Each row was made from one path, in order. Every step used is in the known rows, and no mark comes twice. Write each row's path.
Known rows
sivi/muvuk/vebu/gozu: -3.68  +0.87  -3.82  +4.04  -1.85  +0.38  -0.44  +3.92  +1.51  +0.58  +1.45  -1.40  +0.80  -1.41  -1.70  +4.62  +4.90  +0.04  +1.99  +0.41  -2.18  -0.76
vebu/gozu: -5.23  +2.54  -1.83  +3.18  -1.86  +0.58  -2.49  -0.39  +5.29  -0.41  +1.71  -0.16  -2.03  -1.10  -3.60  +0.88  +0.70  +1.98  -0.35  +2.49  -1.58  -3.78
kodut/gozu/bepa/muvuk: -4.64  +2.22  +0.06  -0.30  +2.49  +1.34  +1.99  +0.27  -2.01  +4.88  +4.41  +1.56  -3.65  +1.26  -1.52  -1.56  +1.23  +2.13  -2.63  +1.40  -2.70  -0.85
sivi/gozu/bepa/kodut: -0.23  +3.46  +2.58  -2.82  +1.98  +0.05  +1.18  +1.69  -1.93  -0.41  +0.81  +2.77  -1.49  +0.05  -0.76  +0.55  +1.22  +1.18  -2.97  -1.69  -2.42  -2.78
sivi/gozu/muvuk/bepa: -8.02  +2.00  -1.77  -2.76  -0.51  +0.24  -0.22  +2.47  +1.14  -0.72  +1.30  +2.06  -1.55  -2.78  -2.35  -0.63  +1.55  -1.28  -3.60  -1.99  -2.32  -4.16
gozu/bepa: -4.13  +2.09  -0.91  +0.62  +0.70  +0.50  +0.77  +0.63  +3.66  +1.15  +1.03  +2.76  -1.94  -1.48  -1.10  -0.32  -0.53  +3.32  -2.42  +2.32  -3.48  -5.95
kodut/bepa: +1.07  +2.27  -1.57  +0.67  +0.78  +1.23  -1.23  +0.82  +7.54  +0.94  +2.83  +2.33  -2.60  -0.92  -2.30  -0.04  +0.12  -1.26  -2.42  +2.23  -2.68  -6.29
vebu/gozu/muvuk: -5.58  +2.90  -0.97  +1.89  +1.00  +0.74  -2.30  -0.58  +0.49  -1.10  +2.52  -1.67  -3.42  -0.56  -2.84  -0.21  +0.41  +0.57  -0.73  +1.90  -2.43  -3.27
sivi/gozu: -3.07  +3.07  +0.97  -2.38  -2.51  +0.10  -2.12  +1.34  +6.44  -0.09  +2.22  +2.53  +0.43  -2.18  -0.63  +0.24  -0.85  +1.65  -2.97  -0.92  -1.81  -6.73
bepa/kodut: +0.45  +2.54  -2.39  +1.82  -1.48  +0.23  -1.76  +0.54  +2.16  +0.12  +2.52  +0.12  -3.38  -0.77  -2.25  -0.42  +0.84  -0.60  -2.50  +2.18  -2.33  -5.12
sivi/muvuk/vebu/gozu/bepa: -4.18  +0.46  -2.81  +2.74  +1.62  +0.64  +2.74  +4.02  -2.02  +0.65  +0.38  +0.38  +0.59  -0.23  -1.20  +4.68  +4.85  +1.63  +2.13  +0.50  -2.79  +0.41
muvuk/vebu/gozu: -5.25  +0.92  -3.43  +3.15  -1.47  +0.31  -0.98  +2.88  +3.78  +2.16  +1.74  +1.48  -0.81  -1.44  -2.57  +1.48  +2.18  +2.09  +3.01  +1.91  -2.03  -1.00
kodut/gozu/bepa: -3.86  +1.99  -0.76  -0.29  +1.92  +0.78  +1.88  +0.37  +3.24  +2.45  +4.56  +2.34  -3.87  +1.30  -0.86  -1.40  -0.30  +2.00  -2.25  +1.30  -2.85  -4.79
vebu/gozu/sivi: -5.60  +1.79  -0.60  +2.31  -1.45  +0.75  -1.61  -1.99  +4.33  -0.04  +0.16  -0.76  +3.64  -0.11  -1.66  +1.28  +0.21  +3.72  -1.84  +1.66  -2.25  -1.56
muvuk/bepa/kodut/gozu: -4.57  +0.71  -5.09  +1.21  -1.25  +0.72  +1.96  +2.14  +1.38  +1.65  +4.36  +0.43  -5.21  +1.07  -4.22  -1.60  +4.03  -3.38  -2.17  +0.37  -1.77  -1.66
bepa/kodut/gozu/sivi/muvuk/vebu: +1.53  -0.12  -3.31  +0.62  +0.28  +0.63  +2.19  +3.72  -3.80  +3.37  +3.98  -2.50  +4.07  +2.16  +2.50  +2.27  +5.45  -1.80  -0.18  -1.64  -2.24  +1.18
vebu/gozu/sivi/muvuk/bepa: -8.88  -0.13  -5.02  +2.94  -2.16  +0.55  +1.14  +0.68  +1.34  -1.85  -1.43  -2.39  +4.96  -0.92  -3.13  +3.76  +5.70  +0.41  -3.06  -0.58  -2.17  +1.08
kodut/gozu/muvuk: -3.51  +2.60  -1.38  -0.25  +1.13  +1.21  -1.40  +0.45  +1.72  +1.72  +6.67  -0.97  -4.70  +0.40  -0.59  -2.57  -0.50  -0.91  -2.44  +1.10  -2.63  -6.02
kodut/bepa/gozu/sivi: +1.06  +2.14  +2.09  -0.25  +2.94  +1.09  +0.55  -0.64  +4.02  +3.05  +0.56  +0.52  +2.24  +0.75  -1.05  -0.02  +1.60  -1.11  -3.19  +1.17  -2.47  +0.14
sivi/muvuk/bepa/kodut/gozu: -2.84  +0.54  -6.22  +1.81  -1.38  +0.85  +2.26  +3.07  -1.25  -0.27  +4.27  -2.01  -3.19  +1.13  -3.45  +1.60  +6.60  -5.55  -3.35  -1.19  -1.78  -1.04
muvuk/sivi/gozu: -2.92  +0.60  +0.18  -2.32  -1.64  +0.28  -2.59  -2.35  +4.94  +1.19  +1.42  +2.87  +4.93  -3.08  +1.03  +0.02  +0.14  +1.19  -5.55  +0.00  -1.65  -5.98
muvuk/sivi/gozu/bepa/kodut: -0.11  +0.63  +1.71  -2.73  +2.89  +0.10  +1.18  -1.90  -3.51  +1.19  -0.17  +3.46  +2.89  -0.52  +0.93  +0.37  +2.00  +0.30  -5.54  -0.85  -2.38  -2.12
muvuk/vebu/gozu/bepa: -5.97  +0.79  -1.75  +2.47  +2.02  +0.59  +2.17  +3.05  +0.38  +2.84  +0.40  +3.07  -1.52  -0.19  -2.07  +1.40  +2.36  +3.94  +3.23  +1.31  -2.47  +0.34

Which path is each row?
+1.29  +2.67  +1.19  +0.66  +2.29  +0.65  -0.50  +0.81  +5.43  +2.67  +2.36  +1.28  -3.40  +0.31  -2.92  +0.07  +1.78  -2.89  -1.99  +2.14  -2.37  -1.72 -> kodut/bepa/gozu
-6.80  -0.67  -5.06  +0.39  -1.86  +1.14  +2.43  +1.42  +3.02  +1.14  +2.91  -1.90  +3.90  +0.58  -0.71  +1.40  +4.95  -1.08  -4.81  -1.24  -2.32  -1.07 -> kodut/gozu/sivi/muvuk/bepa
+1.45  +1.82  -1.59  +0.15  +0.13  +1.11  +0.58  +0.47  -2.07  +0.27  +4.40  -3.91  +2.73  +2.93  +1.04  +1.37  +4.16  -1.98  -4.45  -1.25  -2.13  -1.17 -> bepa/kodut/gozu/sivi/muvuk
+0.76  +0.89  -2.60  +1.01  +2.00  +0.98  +1.06  +3.64  +0.65  +6.94  +2.20  +3.11  -1.88  -1.45  -2.05  +0.48  +3.43  -0.84  +0.44  +2.16  -2.34  -0.61 -> kodut/bepa/muvuk/vebu
-3.36  +0.79  -2.81  +0.88  +0.59  +0.43  -1.45  +3.47  +0.41  +3.27  +2.80  +1.37  -1.71  -2.14  +0.11  -1.04  +0.62  +0.70  +1.02  +1.72  -3.00  -4.64 -> gozu/muvuk/vebu
+1.04  +3.22  +2.24  -0.09  +4.97  +1.04  -0.61  +0.75  -0.15  +1.99  +2.81  -0.35  -4.57  +0.74  -2.33  -1.25  +1.54  -4.05  -2.09  +1.59  -3.17  -1.43 -> kodut/bepa/gozu/muvuk
-4.23  -0.14  -4.41  +0.28  -0.35  +0.88  +2.99  +0.40  +0.52  +2.22  +2.73  -0.23  +0.61  +2.03  -2.37  -1.58  +3.96  -1.09  -3.49  -0.98  -2.03  +0.36 -> muvuk/bepa/kodut/gozu/sivi
+0.13  +2.63  -1.15  +1.15  +1.38  +1.18  -0.60  +0.29  +2.04  +3.73  +2.53  +1.77  -2.92  -1.24  -3.21  -0.24  +2.00  -1.02  -2.99  +2.45  -2.64  -2.93 -> kodut/bepa/muvuk
-2.06  +1.14  -1.83  +2.44  +3.00  +0.30  +2.63  +3.19  -4.31  +2.22  -0.02  +2.00  -3.38  +1.24  -2.80  +1.74  +3.76  +1.83  +3.61  +0.80  -2.81  +2.69 -> muvuk/vebu/gozu/bepa/kodut
-5.45  +0.37  -2.23  +2.31  -0.85  +0.51  +0.26  +1.74  +2.69  +2.84  +0.07  +0.68  +4.62  -0.57  -0.16  +1.71  +2.06  +3.94  +1.71  +0.87  -1.98  +0.75 -> muvuk/vebu/gozu/sivi
-1.63  -0.41  -0.71  +1.32  -0.81  +0.58  +0.70  +3.21  -0.15  +4.02  +0.36  -1.40  +6.79  -0.80  +2.23  +3.18  +5.20  -0.18  -0.42  -0.11  -2.58  +2.57 -> bepa/gozu/sivi/muvuk/vebu
-4.90  -0.85  -1.29  +1.39  +1.95  +1.01  +1.10  -3.61  -3.52  +5.15  -0.33  +3.00  +1.78  -2.22  -0.13  -1.42  +2.00  +2.63  -5.84  +3.68  -3.12  -1.45 -> gozu/bepa/muvuk/sivi
-3.60  +3.87  +1.69  -3.09  +0.08  +0.30  -2.57  +1.35  +1.25  -0.66  +3.16  +0.82  -1.05  -1.84  -0.03  -0.40  -1.08  +0.01  -3.61  -1.09  -2.48  -6.06 -> sivi/gozu/muvuk
-7.80  -0.35  -1.55  +0.91  -1.27  +0.60  +1.91  +0.21  +3.30  +2.89  -1.02  +1.04  +2.80  -1.05  -2.49  -0.64  +3.15  +0.59  -2.94  +0.45  -2.10  +2.01 -> muvuk/bepa/gozu/sivi
-6.38  -0.29  -0.78  +2.46  +3.09  +1.06  +0.88  -3.81  -4.96  +3.71  -0.84  +1.15  +1.28  -0.45  -2.30  +0.37  +3.35  +2.61  -3.79  +3.18  -2.48  +1.93 -> vebu/gozu/bepa/muvuk/sivi
+2.49  +0.35  +0.02  +0.42  +3.07  +0.82  +1.88  +3.54  -0.12  +4.37  +0.40  -0.44  +5.55  +0.59  +1.38  +3.61  +6.16  -3.11  -0.33  -0.59  -2.35  +3.35 -> kodut/bepa/gozu/sivi/muvuk/vebu
+0.03  +1.82  -1.30  +0.05  +0.16  +0.99  +0.36  -0.84  +0.59  +2.18  +4.41  -1.56  +0.94  +2.38  +0.00  -1.07  +1.28  +0.31  -3.31  +0.09  -2.15  -1.72 -> bepa/kodut/gozu/sivi
-6.61  +1.23  -4.47  +2.56  +1.38  +0.11  +1.01  +0.83  -5.15  -1.37  +0.45  -1.95  -6.16  +0.26  -6.06  -0.54  +5.12  -2.83  -0.71  +0.49  -2.38  +1.07 -> vebu/gozu/muvuk/bepa/kodut
+2.46  +1.80  +1.51  +0.16  +2.32  +1.15  +0.53  +0.39  +1.35  +1.05  +0.53  -1.90  +4.29  +1.19  -0.09  +2.77  +4.71  -3.24  -4.12  +0.02  -2.32  +0.96 -> kodut/bepa/gozu/sivi/muvuk
-3.67  +3.51  +2.43  -2.94  +0.83  +0.09  +0.40  +1.33  +2.94  +0.07  +1.31  +4.09  -0.05  -1.04  +0.04  +0.83  -0.86  +3.26  -3.34  -1.43  -2.82  -5.11 -> sivi/gozu/bepa
-8.44  +0.78  -4.63  +0.17  +0.74  +1.32  +1.37  +1.73  +1.03  +1.66  +5.29  +0.00  -5.34  -0.04  -3.00  -2.71  +1.93  -2.11  -2.54  +0.15  -2.52  -3.79 -> kodut/gozu/muvuk/bepa
-3.47  +0.58  +1.56  -2.73  +1.79  +1.05  +0.58  -2.31  +1.40  +1.87  -0.57  +4.40  +4.08  -1.99  +1.30  +0.27  +0.67  +2.85  -6.00  -0.14  -2.82  -4.35 -> muvuk/sivi/gozu/bepa
-6.51  +0.31  -3.42  +2.11  -2.16  +0.63  +1.02  +2.91  +2.30  +0.13  +0.21  -1.00  -0.70  -1.85  -3.43  +2.43  +6.24  -3.70  -3.25  +0.94  -2.29  -0.05 -> sivi/muvuk/bepa/gozu
-1.90  -0.27  -3.75  +1.54  -1.83  +0.84  +0.42  +2.82  +2.09  +2.67  +0.93  -0.42  +7.21  -1.94  +2.65  +3.27  +3.56  +1.62  -1.08  +0.03  -2.47  -2.34 -> gozu/sivi/muvuk/vebu
-2.02  +0.01  -3.08  +0.23  -0.85  +0.99  +1.36  +3.26  +1.42  +4.09  +4.60  -1.28  +5.84  +0.61  +2.92  +2.32  +3.79  +0.29  -0.70  -0.84  -2.16  -0.77 -> kodut/gozu/sivi/muvuk/vebu
-0.09  +2.94  -1.37  -0.01  +2.12  +0.73  -0.42  +0.89  -3.61  +0.99  +6.35  -2.35  -6.33  +2.42  -1.28  -2.49  +1.22  -3.06  -2.29  +0.37  -2.59  -3.59 -> bepa/kodut/gozu/muvuk
-5.88  +2.25  -0.57  +2.53  +1.51  +0.70  +0.24  -0.41  +2.00  -0.46  +0.59  +1.64  -2.54  +0.10  -3.22  +0.87  +0.52  +3.49  -0.49  +2.18  -2.76  -2.66 -> vebu/gozu/bepa
-3.48  -0.50  -2.32  +0.74  +0.86  +1.03  -2.36  -3.65  +0.41  +2.29  +1.99  +0.18  +1.18  -2.25  +0.76  -2.28  +0.12  -0.41  -4.98  +3.14  -2.87  -6.21 -> gozu/muvuk/sivi
-3.09  +2.03  +0.22  -3.07  +0.10  -0.07  -0.96  +4.59  -0.05  +2.76  +2.86  +2.60  +0.26  -2.33  +1.34  +0.27  +0.51  +0.52  +0.50  -1.80  -2.43  -3.66 -> sivi/gozu/muvuk/vebu
-4.43  +2.08  +0.15  +1.04  +1.17  +1.17  +0.95  -0.17  -1.69  +3.38  +1.04  +2.34  -2.45  -1.65  -1.42  -0.56  +1.03  +3.49  -3.07  +2.62  -3.33  -2.43 -> gozu/bepa/muvuk
